Each row was made from one small tree. Brackets hold a mark, then the marks that hang from it, in alphabetical order. Every link used is in the known rows. Write each row's tree.
Known rows:
[kada [leli [gedav [rabif zeret]]]]: [-0.16 -0.05 -0.03  0.05 -0.11 -0.16  0.04 -0.05  0.07 -0.23  0.22  0.02
  0.07  0.19 -0.02 -0.24  0.20  0.04  0.17  0.03 -0.09]
[gedav [rabif suzade]]: [-0.26 -0.06  0.00 -0.12 -0.19 -0.09 -0.01 -0.06 -0.06 -0.04  0.35 -0.10
  0.05 -0.13  0.17  0.12  0.12  0.00 -0.12 -0.21 -0.13]
[kada [leli [gedav rabif]]]: [-0.05 -0.04 -0.05  0.01 -0.03 -0.07 -0.02 -0.22  0.11 -0.07 -0.07  0.02
  0.29  0.07  0.02 -0.08  0.14  0.00  0.21 -0.04 -0.04]
[leli [gedav kepo]]: [ 0.13  0.07  0.07 -0.02 -0.10 -0.11 -0.17 -0.13  0.11  0.05  0.14 -0.21
  0.11  0.15 -0.05  0.24  0.04 -0.11  0.06 -0.10  0.02]
[kepo [gedav leli rabif]]: [ 0.08 -0.17  0.18  0.04 -0.24  0.10 -0.15 -0.34 -0.03  0.20  0.07  0.21
  0.17  0.05  0.01  0.07  0.07  0.17  0.03  0.02  0.19]
[gedav leli rabif]: [ 0.01 -0.06  0.12 -0.12 -0.16  0.03 -0.17 -0.20 -0.06  0.05  0.10  0.15
  0.13  0.11  0.01  0.03  0.12  0.00  0.03 -0.12  0.14]
[rabif [gedav [kepo kada] leli] suzade zeret]: [ 0.11 -0.07 -0.06  0.10 -0.04 -0.29  0.10  0.17 -0.05  0.13  0.29  0.09
  0.06 -0.04 -0.01 -0.21 -0.20  0.13 -0.11  0.21 -0.10]
[kepo [kada suzade]]: [ 0.28  0.10 -0.09 -0.17  0.16 -0.07  0.44  0.17 -0.07  0.07 -0.03  0.18
 -0.17 -0.11  0.12  0.29 -0.05  0.05 -0.46 -0.28 -0.02]
[suzade [kada [leli [gedav [kepo babagus]]]] rabif]: [-0.03 -0.01 -0.03  0.10  0.27  0.30 -0.40 -0.20  0.11 -0.09 -0.79 -0.08
  0.10  0.03 -0.09 -0.10  0.01 -0.18  0.37  0.25 -0.02]
[leli gedav]: [ 0.16  0.13  0.11 -0.10 -0.01  0.02 -0.05 -0.09  0.07  0.04  0.02 -0.11
 -0.11  0.10  0.07  0.20  0.00 -0.22  0.07 -0.30  0.10]
[zeret [rabif gedav suzade]]: [-0.21  0.20 -0.03 -0.02  0.01  0.15  0.01  0.08  0.10  0.05  0.14 -0.34
 -0.24 -0.29  0.14  0.10 -0.11 -0.10  0.02 -0.16  0.03]
[suzade [rabif zeret]]: [-0.30  0.22  0.22 -0.12 -0.11  0.07 -0.18  0.39 -0.10 -0.23  0.06 -0.17
 -0.42  0.09  0.20  0.02  0.14 -0.21 -0.19 -0.26  0.06]
[zeret [rabif gedav]]: [-0.04  0.30  0.06 -0.03  0.05  0.25 -0.01  0.15  0.10  0.01 -0.03 -0.29
 -0.26 -0.11  0.04  0.10 -0.08 -0.13  0.08 -0.23  0.21]
[rabif [gedav [kepo babagus]] [suzade kada] zeret]: [-0.03 -0.06 -0.09  0.10  0.16  0.23 -0.03  0.00 -0.06 -0.05 -0.05 -0.11
 -0.29 -0.11 -0.12 -0.15 -0.09  0.03  0.14  0.22 -0.19]
[gedav [kepo kada] leli rabif]: [ 0.19 -0.13  0.02 -0.05 -0.14 -0.27 -0.07  0.03 -0.04  0.07  0.17  0.21
  0.45  0.14 -0.10 -0.02  0.00  0.12 -0.08  0.11  0.06]
[rabif gedav]: [ 0.12  0.19  0.10 -0.03  0.06  0.20  0.08  0.06 -0.04  0.10 -0.16 -0.07
 -0.13 -0.06  0.08  0.13 -0.08 -0.09  0.01 -0.30  0.10]
[kada leli [suzade [rabif gedav]]]: [-0.23  0.18 -0.07  0.03  0.29  0.20  0.12 -0.07 -0.04  0.06 -0.55 -0.03
  0.01 -0.24  0.10  0.04  0.15  0.07 -0.15 -0.06 -0.10]
[zeret [rabif [gedav kepo]]]: [-0.09  0.27  0.02  0.04 -0.03  0.11 -0.14  0.14  0.13  0.02  0.06 -0.42
 -0.04 -0.05 -0.08  0.14 -0.04 -0.01  0.06 -0.01  0.14]
[kepo babagus [kada leli suzade]]: [ 0.26 -0.02 -0.22  0.07  0.25  0.11  0.56 -0.02  0.00  0.05 -0.63  0.46
 -0.13 -0.18  0.10  0.06 -0.28  0.09 -0.17 -0.04 -0.01]
[zeret [rabif [gedav [kepo babagus [kada suzade]]]]]: [ 0.09  0.11 -0.21  0.06  0.29  0.06  0.34  0.14  0.08  0.08 -0.22 -0.05
 -0.07 -0.18 -0.15  0.08 -0.17  0.09 -0.08  0.12  0.10]
[kepo babagus [gedav leli]]: [ 0.28 -0.15  0.21  0.16 -0.13  0.36 -0.07 -0.41  0.03  0.29 -0.46  0.36
 -0.18  0.03  0.07  0.12 -0.30  0.01  0.19  0.01  0.35]
[gedav leli]: [ 0.20  0.05  0.15 -0.08 -0.11  0.14 -0.14 -0.16 -0.02  0.14 -0.13  0.15
 -0.12  0.08  0.10  0.16 -0.08 -0.09 -0.01 -0.19  0.20]

Write each row's tree:
[ 0.03 -0.28  0.03  0.07 -0.25 -0.25  0.14  0.01 -0.08  0.09  0.48  0.32
  0.06 -0.05  0.11 -0.21 -0.09  0.26 -0.17  0.18 -0.03]
[kepo [gedav leli [rabif suzade zeret]] kada]
[ 0.11 -0.06 -0.07  0.21 -0.01  0.07 -0.06 -0.31  0.19  0.03 -0.48  0.05
  0.16  0.11 -0.06  0.00 -0.18 -0.05  0.34  0.14  0.05]
[kada [leli [gedav [kepo babagus]]]]
[ 0.21 -0.19  0.08  0.09 -0.04  0.11  0.27  0.04 -0.03  0.09 -0.19  0.34
  0.08 -0.04  0.05 -0.01 -0.25  0.06  0.01 -0.04  0.19]
[kepo babagus [gedav rabif] kada]
[-0.23 -0.14 -0.07 -0.04 -0.18 -0.34 -0.19 -0.23  0.07 -0.01  0.54 -0.29
  0.41  0.02 -0.03  0.10  0.22  0.01  0.05  0.06 -0.23]
[leli [gedav kepo [rabif suzade]]]
[ 0.05 -0.17 -0.03  0.02 -0.05 -0.32  0.11  0.22  0.04 -0.19  0.29  0.08
  0.16  0.27 -0.17 -0.23 -0.02 -0.04  0.13  0.15  0.01]
[leli [gedav [kepo babagus kada] [rabif zeret]]]
[-0.13  0.23  0.16 -0.12  0.26  0.34 -0.23  0.34 -0.16 -0.17 -0.19 -0.20
 -0.41 -0.02  0.01 -0.15  0.18 -0.18 -0.01 -0.12 -0.02]
[suzade kada [rabif gedav zeret]]
[-0.13  0.20  0.16 -0.19  0.10  0.27 -0.30  0.34 -0.14 -0.26 -0.09 -0.16
 -0.53  0.05  0.09 -0.01  0.20 -0.20 -0.13 -0.17 -0.02]
[suzade kada [rabif zeret]]
[-0.29  0.23  0.21 -0.05  0.05  0.12 -0.12  0.38 -0.11 -0.12 -0.04 -0.20
 -0.32  0.02  0.12 -0.11  0.11 -0.18 -0.07 -0.21  0.06]
[suzade [rabif gedav zeret]]
[ 0.09 -0.02 -0.01 -0.04  0.41  0.18  0.15  0.02 -0.11  0.22 -0.68  0.34
 -0.04 -0.15  0.02 -0.06 -0.13 -0.10 -0.06  0.00  0.13]
[kepo babagus [kada [suzade [rabif [gedav leli]]]]]
[ 0.39  0.01  0.03  0.05  0.06 -0.08  0.05  0.07 -0.03  0.25 -0.16  0.16
  0.27  0.03 -0.09 -0.02 -0.24  0.04 -0.01  0.08  0.13]
[rabif [gedav [kepo kada] leli]]
[ 0.01  0.06 -0.11  0.02  0.13  0.22 -0.38 -0.20  0.10  0.14  0.00 -0.29
 -0.03 -0.20 -0.14  0.00 -0.01  0.06  0.18  0.31 -0.04]
[zeret [rabif [gedav kepo leli] [suzade kada]]]
[-0.14 -0.10 -0.23  0.05  0.02 -0.25  0.07 -0.41  0.10  0.00  0.09 -0.05
  0.49  0.05 -0.17  0.08  0.36  0.29 -0.03  0.23 -0.24]
[kada [leli [gedav kepo rabif]] suzade]
[-0.05  0.02 -0.05 -0.05  0.20 -0.03  0.11  0.18 -0.06  0.01 -0.39  0.08
 -0.01 -0.08  0.04  0.16 -0.04 -0.05 -0.31  0.01 -0.02]
[gedav [kepo babagus [kada [suzade rabif]]]]
[ 0.09 -0.13 -0.02  0.00 -0.06 -0.11  0.13  0.17 -0.03 -0.06 -0.06  0.17
  0.25  0.07 -0.07 -0.01 -0.15  0.01  0.00  0.03  0.05]
[gedav [kepo babagus kada] rabif]
[-0.15 -0.01  0.09 -0.12 -0.14 -0.18 -0.05  0.07  0.00 -0.21  0.51 -0.11
 -0.05  0.25 -0.04 -0.10  0.28 -0.08  0.07 -0.14 -0.01]
[leli [gedav [rabif zeret]]]
[ 0.11  0.05 -0.06  0.14 -0.06 -0.09 -0.09 -0.24  0.18  0.03 -0.17 -0.08
  0.24  0.09 -0.02  0.09 -0.03  0.02  0.15  0.09 -0.04]
[kada [leli [gedav kepo]]]
[-0.06 -0.18  0.00  0.05 -0.22 -0.26  0.28  0.23 -0.08 -0.03  0.57  0.14
 -0.04 -0.11  0.16 -0.10 -0.06  0.23 -0.27  0.03 -0.11]
[kepo [gedav [rabif suzade zeret]] kada]
[ 0.10 -0.03 -0.02 -0.08 -0.12 -0.26  0.08  0.26 -0.05 -0.05  0.24  0.02
  0.35  0.07 -0.04  0.08  0.01  0.08 -0.18 -0.04 -0.03]
[gedav [kepo kada] rabif]
[-0.15 -0.11 -0.08 -0.17  0.03 -0.08 -0.15 -0.05 -0.04 -0.22  0.54 -0.17
 -0.13  0.02 -0.06 -0.15  0.31 -0.04  0.06  0.01 -0.28]
[leli [gedav [rabif [suzade kada] zeret]]]
[-0.05 -0.16 -0.17 -0.03  0.01 -0.25  0.38  0.20 -0.11 -0.16  0.26  0.22
  0.00  0.09 -0.16 -0.07  0.12  0.22 -0.28  0.17 -0.13]
[gedav [kepo babagus [kada suzade]] [rabif zeret]]
[-0.32 -0.12 -0.14  0.05 -0.15 -0.27  0.05 -0.14  0.07 -0.20  0.39 -0.03
  0.10  0.01  0.08 -0.27  0.16  0.07  0.09  0.09 -0.26]
[kada [leli [gedav [rabif suzade zeret]]]]
[ 0.06 -0.06 -0.05  0.05  0.06  0.07 -0.23 -0.12 -0.08  0.08  0.17 -0.06
 -0.12 -0.04 -0.15 -0.16  0.04  0.13  0.06  0.30 -0.18]
[rabif [gedav kepo leli] [suzade kada] zeret]
[-0.18 -0.05 -0.03  0.17 -0.07  0.01  0.06  0.04 -0.01 -0.01  0.12 -0.11
 -0.21 -0.07 -0.01 -0.12 -0.14  0.02  0.08  0.13 -0.12]
[rabif [gedav [kepo babagus]] suzade zeret]
[ 0.12 -0.02  0.05  0.06 -0.04  0.04 -0.14 -0.20  0.12  0.05 -0.18 -0.07
  0.02  0.17 -0.08  0.16 -0.12 -0.19  0.25 -0.02  0.11]
[leli [gedav [kepo babagus]]]
